Each row was made from one small tree. The marks that hang from a mark follow it in brackets, in alphabetical order. Every link used is in the known rows. Write each row's tree.
Known rows:
V(T(E K(R)) W): [-0.515 -1.038  0.205  1.122  1.517 -0.311 -1.189  3.189 -0.410 -0.375
  1.090  1.177 -5.258 -0.811  6.651  0.486 -0.461  3.509  1.268]
A(B(V)): [ 0.923 -2.025 -1.959  2.379  0.786 -0.358  1.708 -1.460  0.967  0.015
  0.163 -0.999 -2.431 -1.155  3.443  1.729 -0.313  1.932  1.333]
B(V): [ 0.554 -1.743 -2.560  2.470  0.389 -0.365  0.290 -0.850  0.854 -0.023
  0.516 -0.284 -2.096 -1.772  3.096  1.411 -1.225  3.040  0.749]
E(T(V(W)) Z): [ 0.660 -0.887  1.538  1.242  0.736  0.522 -0.510  0.214  0.834 -0.650
 -1.545 -1.342 -2.882 -0.782  4.111  1.683  0.673  4.661  0.279]
E(Z): [-0.188 -1.555 -0.417  1.432  0.414 -0.149 -0.094 -0.623  0.780 -0.545
 -0.046 -0.647 -2.541 -1.700  2.590  0.995  1.341  3.925  0.763]
V(B(K(Z)) W): [ 0.449 -0.730 -0.924  1.285 -0.044 -0.485 -2.181 -1.029  1.317 -0.351
  0.915  0.088 -2.678 -1.421  5.355  1.313 -1.634  1.315 -0.593]
T(E K V(W)): [-0.842 -2.255  2.645  1.957  2.081 -0.863 -1.691  3.060 -0.289  0.445
 -0.164  1.359 -2.609  0.090  5.496  1.095 -0.539  4.715  2.165]
B(K V(W)): [ 0.656 -1.184 -2.906  2.333  0.575 -0.177  0.269 -1.201  1.056  0.333
  1.069 -0.188 -2.539 -0.903  4.549  1.564 -1.940  2.182 -0.915]
V(B T(K)): [-0.899 -1.785 -0.145  1.399  0.901 -0.901 -2.962  1.862  0.853 -0.631
  1.149  0.801 -3.697 -3.505  4.553  1.148 -0.339  3.743  1.790]
E(T Z): [ 0.725 -1.181 -0.280  1.334  0.550  0.434 -0.078 -0.825  0.558 -0.933
 -1.334 -1.506 -2.575 -1.539  2.801  1.073  0.699  4.413  0.024]
W(K): [-1.327 -2.391 -0.263  1.790  0.983 -0.370 -0.403 -0.628  1.391 -1.176
  0.434 -1.418 -3.164 -1.304  2.647  1.293 -1.006  3.468  1.182]
A(B(V(W(K(R))))): [ 0.154 -1.566 -1.765  1.654  0.918  0.227  1.034 -1.455  1.265 -0.343
  0.420 -1.318 -3.487 -0.443  4.848  1.800 -0.564  1.182  1.020]
T(E K(R) V): [-0.534 -2.738  2.437  1.928  2.196 -0.321 -1.620  2.998 -0.131  0.866
  0.206  1.926 -2.656 -1.122  4.908  1.151 -0.898  3.308  1.398]
E(T(K(R) V(W)) Z): [ 0.143 -1.031  2.107  0.643  1.314  0.761 -1.930  1.156  0.936 -0.098
 -1.203 -0.065 -3.008 -0.862  4.694  1.451  0.678  4.291  0.104]
T(K V(W)): [-0.512 -1.998  2.617  1.614  1.439 -0.935 -1.830  1.993  1.341  0.274
  0.070  1.242 -2.218 -0.470  4.370  1.425 -0.591  4.676  1.890]
V(B(K) T W): [-0.091 -0.649 -0.929  1.408  0.391 -0.512 -1.786  0.665  0.988 -0.925
  1.434  0.067 -4.439 -2.492  6.209  1.458 -1.078  2.458  0.112]
V(B): [ 0.151 -1.799 -0.599  1.788  0.172 -0.688 -1.872 -0.812  1.019 -0.963
  0.227  0.101 -1.700 -2.724  3.618  1.137 -0.889  2.992  1.487]
V(W): [ 0.527 -0.971 -0.278  1.641  0.270 -0.658 -0.050 -0.386  0.981 -0.974
  0.084 -0.066 -2.640 -0.368  4.213  0.838 -0.822  3.758  1.321]
T(E K(R Z) V(B)): [-0.568 -2.361  2.131  1.362  1.568 -0.303 -3.510  2.794  0.014  1.210
  0.567  1.860 -2.847 -1.817  5.659  1.400 -1.149  1.544  0.662]
K(R Z): [ 1.317 -1.050 -0.795  1.214 -0.096  0.038 -0.201 -0.522  1.354  0.193
  0.971  0.424 -3.395 -1.496  3.546  0.995 -1.537  0.372 -0.856]
T(E): [ 0.224 -2.244 -0.447  2.445  1.064 -0.638  0.421  0.544 -0.626 -0.492
 -0.027  0.098 -2.461 -0.965  3.801  0.587 -0.784  3.588  1.455]

Write each row's tree:
[ 1.493 -1.086 -2.409  1.716  0.600  0.300  1.438 -1.789  1.394  0.857
  1.138 -0.566 -3.550 -0.470  5.164  1.881 -1.316 -0.835 -1.348]  A(B(K(R Z) V(W)))
[-0.441 -0.436 -0.143  0.331  0.419 -0.345 -3.575  2.026  1.031 -0.405
  1.558  1.136 -5.023 -2.309  6.689  1.055 -0.729  1.884  0.654]  V(B T(K(R Z)) W)
[ 0.868 -1.369  2.030  1.300  1.385  0.213 -1.587  1.253  1.152 -0.226
 -0.980  0.520 -2.599 -0.731  4.777  1.403 -1.624  3.934  0.466]  E(T(K(R) V(W)))
[ 0.945 -0.917 -2.949  1.879  0.566  0.419  0.071 -1.197  1.164  0.442
  1.368  0.411 -2.942 -1.180  5.205  1.544 -2.260  0.912 -1.577]  B(K(R) V(W))
[ 0.591 -1.928 -2.005  2.455  1.196 -0.305  1.926  0.170  0.045  0.045
  0.540 -1.045 -3.994 -1.424  4.572  1.649 -0.023  2.056  1.439]  A(B(V(T(E))))
[ 0.383 -1.008 -1.334  1.282  0.221 -0.067 -1.771  0.532  1.246 -0.092
  2.039  0.385 -4.762 -3.688  5.169  1.620 -1.609  0.239 -1.343]  V(B(K(R Z)) T)
[-0.887 -1.037 -2.425  1.751  0.850 -0.039 -0.309  1.326 -0.043 -0.167
  1.268 -1.291 -5.432 -0.799  5.784  1.504 -1.103  2.461  0.384]  B(V(T(E) W(K(Z))))
[-0.260 -0.971 -2.362  1.405  0.324  0.276 -0.695 -0.775  1.238 -0.055
  0.969 -0.898 -3.769 -0.626  4.818  1.566 -1.622  1.480 -0.148]  B(V(W(K(R Z))))
[-0.169 -0.916 -2.921  2.060  1.078  0.196  0.330  0.811 -0.258  0.395
  1.436 -0.470 -4.726 -1.306  5.941  1.515 -0.510  2.466 -0.970]  B(K V(T(E(Z)) W))
[-0.247 -1.278  2.246  0.609  0.813 -0.295 -3.918  1.752  1.644  0.774
  0.719  1.733 -2.931 -1.444  5.827  1.664 -1.215  1.657  0.548]  T(K(R Z) V(B W))
[-0.700 -2.115  0.017  1.951  1.715 -0.862 -0.705  3.032 -0.457 -0.204
  0.965  0.753 -4.442 -1.789  4.494  0.646 -0.217  4.324  1.661]  V(T(E K))
[-0.912 -0.927 -0.023  0.979  0.959 -0.771 -3.327  2.898 -0.381 -0.301
  1.166  0.797 -4.941 -1.645  7.100  0.808 -0.408  2.908  1.411]  V(B T(E K(Z)) W)
[-0.776 -1.339  1.775  1.032  0.526 -0.037 -2.621  0.547  1.776 -0.384
  0.462 -0.303 -3.443 -1.441  5.463  2.096 -1.353  1.749  0.661]  T(V(B W(K(R Z))))
[-0.517 -1.942  2.447  1.649  1.676 -0.822 -1.882  3.067 -0.139  1.028
  0.171  1.203 -3.175  0.352  5.487  1.168 -0.773  3.368  1.215]  T(E K(Z) V(W))
[-0.586 -2.110  1.365  1.734  1.358  0.261 -1.779  1.199 -0.201  0.517
  0.170  0.383 -2.775 -2.302  5.410  1.770  0.240  2.167 -0.021]  T(E(Z) V(B(K(R))))
[ 0.038 -1.404  1.790  1.699  0.454 -0.638 -1.929  0.631  1.344 -0.526
 -0.064  0.260 -2.153 -1.606  5.059  1.878 -0.923  3.472  1.730]  T(V(B W))
[ 0.035 -1.574  0.280  1.080  1.145  0.235 -1.351  0.131  0.560 -0.475
 -1.134 -0.664 -2.330 -1.379  2.854  0.861  0.935  5.002  0.391]  E(T(K) Z)
[-1.188 -2.959  2.383  2.104  1.974 -0.918 -3.150  2.729 -0.258  0.507
 -0.058  1.493 -1.847 -1.800  4.997  1.360 -0.607  4.106  2.320]  T(E K V(B))
[ 0.648 -1.581  2.061  1.660  1.398 -0.240 -1.444  1.239  1.080 -0.360
 -1.211  0.129 -2.259 -0.513  4.208  1.451 -1.320  4.915  1.004]  E(T(K V(W)))
[-0.583 -1.363 -1.070  1.357  1.004  0.279 -1.728  1.358 -0.323 -0.273
  1.478  0.244 -4.877 -3.500  6.040  1.271  0.044  1.548 -0.529]  V(B(K(R)) T(E(Z)))
[ 1.014 -1.642  0.006  1.538  0.849 -0.303 -1.137  0.165  0.932 -0.186
 -0.663 -0.194 -2.415 -1.059  2.982  0.895 -1.480  3.602  0.015]  E(T(K(Z)))
[-2.054 -1.800  2.018  1.239  1.346  0.073 -2.534  1.509 -0.219 -0.447
 -0.323 -0.923 -3.481 -0.980  6.093  1.761  0.838  3.721  1.687]  T(E(Z) V(B W(K)))
